What can hang from each mark:
q658: q172
q899: q484
q108: q172
q341: q172
q484: q766 q888 q899 q929
q172: q108 q119 q341 q484 q658
q766: q484
q888: q484
q119: q172
q929: q484

Each row was made from one small tree. The marks that hang from a mark follow it in brackets, in the order of their numbers. Every link used is in the known rows. Write each row's tree.
In the rows, zero is written as 128.
Known rows:
q108[q172[q119 q341 q658]]: 94 73 150 125 99 147 138 177 83 105 148 117 83 200 144 123 164 188 154 156 87 82 110 124 156
q341[q172[q108 q119 q484[q899]]]: 134 147 142 171 99 128 152 211 92 139 138 131 66 136 115 169 153 172 134 172 101 142 105 105 149
q899[q484[q929]]: 139 144 143 143 124 132 143 121 128 134 137 107 69 134 162 108 92 126 80 121 126 122 110 150 121
q172[q119 q484[q766] q658]: 98 110 98 115 103 128 165 200 78 129 145 115 120 119 128 87 137 182 123 136 99 94 148 145 145
q172[q658]: 124 141 126 116 130 134 148 137 120 121 149 115 142 124 124 102 127 144 140 149 112 95 121 135 133
q172[q108 q484 q658]: 94 153 143 125 112 119 173 174 111 137 164 97 109 124 105 105 133 169 108 153 91 143 118 139 139
q172[q108 q119 q658]: 124 145 152 111 97 162 155 191 85 142 158 122 118 145 130 113 147 188 133 168 70 103 140 124 149
q108[q172[q341 q658]]: 89 82 144 120 128 124 134 142 104 94 139 115 82 185 128 124 154 156 148 147 103 106 99 136 153
q766[q484[q888 q899 q929]]: 175 130 135 135 122 125 87 130 151 132 84 89 71 119 119 161 105 115 110 154 124 89 79 122 124
q658[q172[q108 q341]]: 101 110 173 139 118 154 111 125 85 119 125 109 104 140 117 180 131 126 110 127 81 192 104 128 164
q172[q119]: 133 118 133 133 101 151 131 163 108 140 136 130 129 143 144 124 137 161 135 139 110 103 138 119 134
q658[q172[q119]]: 123 126 132 147 104 172 127 139 80 129 141 115 163 127 129 156 117 157 135 131 88 113 124 111 132
q172[q119 q341 q658]: 117 87 156 130 100 155 131 178 98 128 145 106 109 158 151 103 144 170 140 157 97 92 112 131 163
q341[q172[q658]]: 143 155 136 120 141 127 147 132 141 105 155 148 118 131 124 108 120 147 156 174 122 109 114 139 141
q658[q172[q341 q484]]: 83 90 147 168 114 125 125 127 105 119 134 77 123 126 116 155 111 128 104 112 111 169 83 129 144
q341[q172[q484[q888]]]: 154 144 126 135 138 90 138 130 190 119 145 101 94 133 105 133 93 163 120 166 124 166 115 130 128
q119[q172[q484 q658]]: 86 156 111 147 113 121 175 146 95 90 153 82 154 111 104 69 139 156 115 152 115 99 122 133 114
q108[q172[q119 q341 q484]]: 75 57 145 156 86 117 140 187 97 121 137 105 62 197 138 139 157 186 125 128 106 130 106 123 145
q888[q484[q766 q899]]: 150 101 111 146 165 142 114 173 99 105 82 139 108 97 119 154 196 90 148 129 139 121 153 122 151
q341[q172[q108]]: 143 158 160 120 132 126 134 139 135 123 137 167 78 142 119 149 133 145 135 161 114 174 131 133 148
q341[q172[q484 q658]]: 120 152 129 140 128 101 166 152 147 113 168 122 113 123 115 98 113 160 140 168 127 121 102 144 136
q899[q484]: 128 137 118 138 123 114 154 131 108 126 140 118 108 117 131 121 118 130 94 125 106 126 132 140 126
q172[q119 q484 q658]: 106 127 125 142 96 132 170 193 107 141 170 91 139 133 130 89 128 188 128 154 100 86 119 129 131
q899[q484[q888 q929]]: 165 148 138 128 135 126 133 109 163 128 136 73 66 141 146 116 75 143 73 142 107 135 116 143 120
q929[q484]: 140 167 122 117 156 134 106 119 162 157 139 130 134 132 106 127 121 152 117 119 146 135 134 126 123
q341[q172[q119 q484 q658]]: 123 142 135 143 101 124 171 187 126 127 175 124 112 137 127 95 121 193 147 179 110 96 114 133 140
q172[q108 q119 q484[q888 q929]]: 139 143 166 133 96 143 136 177 154 158 144 65 54 164 141 126 100 197 84 156 92 162 117 124 129
q899[q484[q766 q888 q929]]: 159 132 112 104 145 122 127 117 136 119 114 95 49 126 145 118 83 135 68 126 106 148 144 162 131
q119[q172[q108 q341 q484 q658]]: 67 130 160 146 97 126 161 167 79 92 142 76 93 137 108 91 159 163 98 158 92 152 114 140 150
q658[q172]: 120 137 128 139 130 151 122 103 99 117 135 112 163 114 113 158 108 122 127 121 104 136 113 120 128

Which tree is each row?
171 155 71 103 188 129 85 131 142 143 97 103 107 112 80 169 130 143 116 132 127 142 141 117 134
q929[q484[q766 q888 q899]]
107 99 181 143 91 175 113 159 66 132 132 111 105 154 131 174 141 160 117 138 64 165 114 116 171
q658[q172[q108 q119 q341]]
104 131 148 144 82 132 158 201 101 152 149 110 96 144 126 130 141 187 104 141 91 150 135 122 139
q172[q108 q119 q484]
159 111 135 150 166 159 101 162 120 113 77 124 68 115 149 141 173 86 136 128 159 118 132 130 145
q888[q484[q766 q899 q929]]
108 112 175 114 119 139 133 158 104 124 138 111 83 149 127 121 149 149 120 153 88 149 109 142 168
q172[q108 q341 q658]
88 98 171 145 106 107 134 168 117 138 130 98 63 148 122 139 144 144 94 129 109 194 108 137 157
q172[q108 q341 q484]
88 101 173 139 81 135 157 213 90 142 158 87 77 159 133 109 151 195 111 159 77 139 110 135 168
q172[q108 q119 q341 q484 q658]
159 116 79 114 159 124 109 142 108 112 88 100 97 106 105 168 138 120 125 136 109 133 136 117 138
q484[q766 q888 q899]
91 123 95 154 131 107 169 176 82 106 147 87 100 145 100 143 154 157 143 148 107 81 82 111 123
q108[q172[q484[q899] q658]]
66 102 133 133 105 118 138 164 64 88 97 112 61 127 109 118 170 140 81 122 110 195 150 151 159
q119[q172[q108 q341 q484[q766]]]
166 127 163 174 155 164 106 154 144 121 101 103 87 131 150 142 163 95 141 143 158 106 103 114 132
q888[q484[q899 q929]]
93 121 166 138 105 143 121 138 82 90 107 113 87 147 120 126 167 136 106 143 106 170 132 129 151
q119[q172[q108 q341]]
108 111 177 175 114 132 118 174 109 144 106 67 17 150 142 159 137 120 89 129 129 172 61 125 150
q172[q108 q341 q484[q899 q929]]
109 114 124 117 105 149 158 175 86 111 159 129 114 181 133 116 154 196 159 159 85 65 128 119 134
q108[q172[q119 q658]]
176 142 131 144 151 147 102 122 154 130 106 65 79 136 137 157 103 120 115 152 129 119 84 109 121
q484[q888 q899 q929]
120 157 157 135 95 131 175 205 112 134 177 133 87 147 119 109 133 206 134 186 84 129 123 134 153
q341[q172[q108 q119 q484 q658]]
92 88 175 152 78 130 138 204 96 149 136 99 63 162 136 135 152 179 101 135 93 170 118 128 161
q172[q108 q119 q341 q484]
82 97 173 162 80 153 133 178 71 140 142 87 98 148 121 167 134 174 101 130 70 180 105 119 161
q658[q172[q108 q119 q341 q484]]
109 83 158 155 98 170 108 142 78 124 128 104 131 148 139 162 124 148 129 129 89 131 105 114 157
q658[q172[q119 q341]]
79 116 105 111 133 115 156 153 103 106 139 108 50 160 136 98 124 162 115 122 125 107 114 159 128
q108[q172[q484[q766 q929] q658]]
142 159 163 114 106 156 156 184 107 127 166 157 92 152 131 119 141 193 152 193 80 116 134 128 160
q341[q172[q108 q119 q658]]
127 140 114 123 134 104 157 148 158 125 160 55 131 122 100 98 102 175 112 163 99 123 114 133 124
q172[q484[q888] q658]
61 53 111 126 125 91 131 161 92 99 106 127 42 168 123 145 155 143 112 100 124 166 126 147 151
q108[q172[q341 q484[q766]]]
68 89 111 142 111 111 132 148 77 79 95 106 87 122 117 101 157 127 95 113 134 162 139 148 146
q119[q172[q341 q484[q766]]]
98 120 143 136 117 143 136 133 88 76 127 95 127 136 126 84 154 138 128 157 113 103 117 134 146
q119[q172[q341 q658]]
129 129 135 157 98 116 150 178 132 133 155 139 99 142 132 122 121 181 135 158 125 127 123 126 137
q341[q172[q119 q484]]
73 120 162 156 95 118 143 156 88 97 121 91 80 140 112 119 160 149 87 138 110 185 122 132 146
q119[q172[q108 q341 q484]]
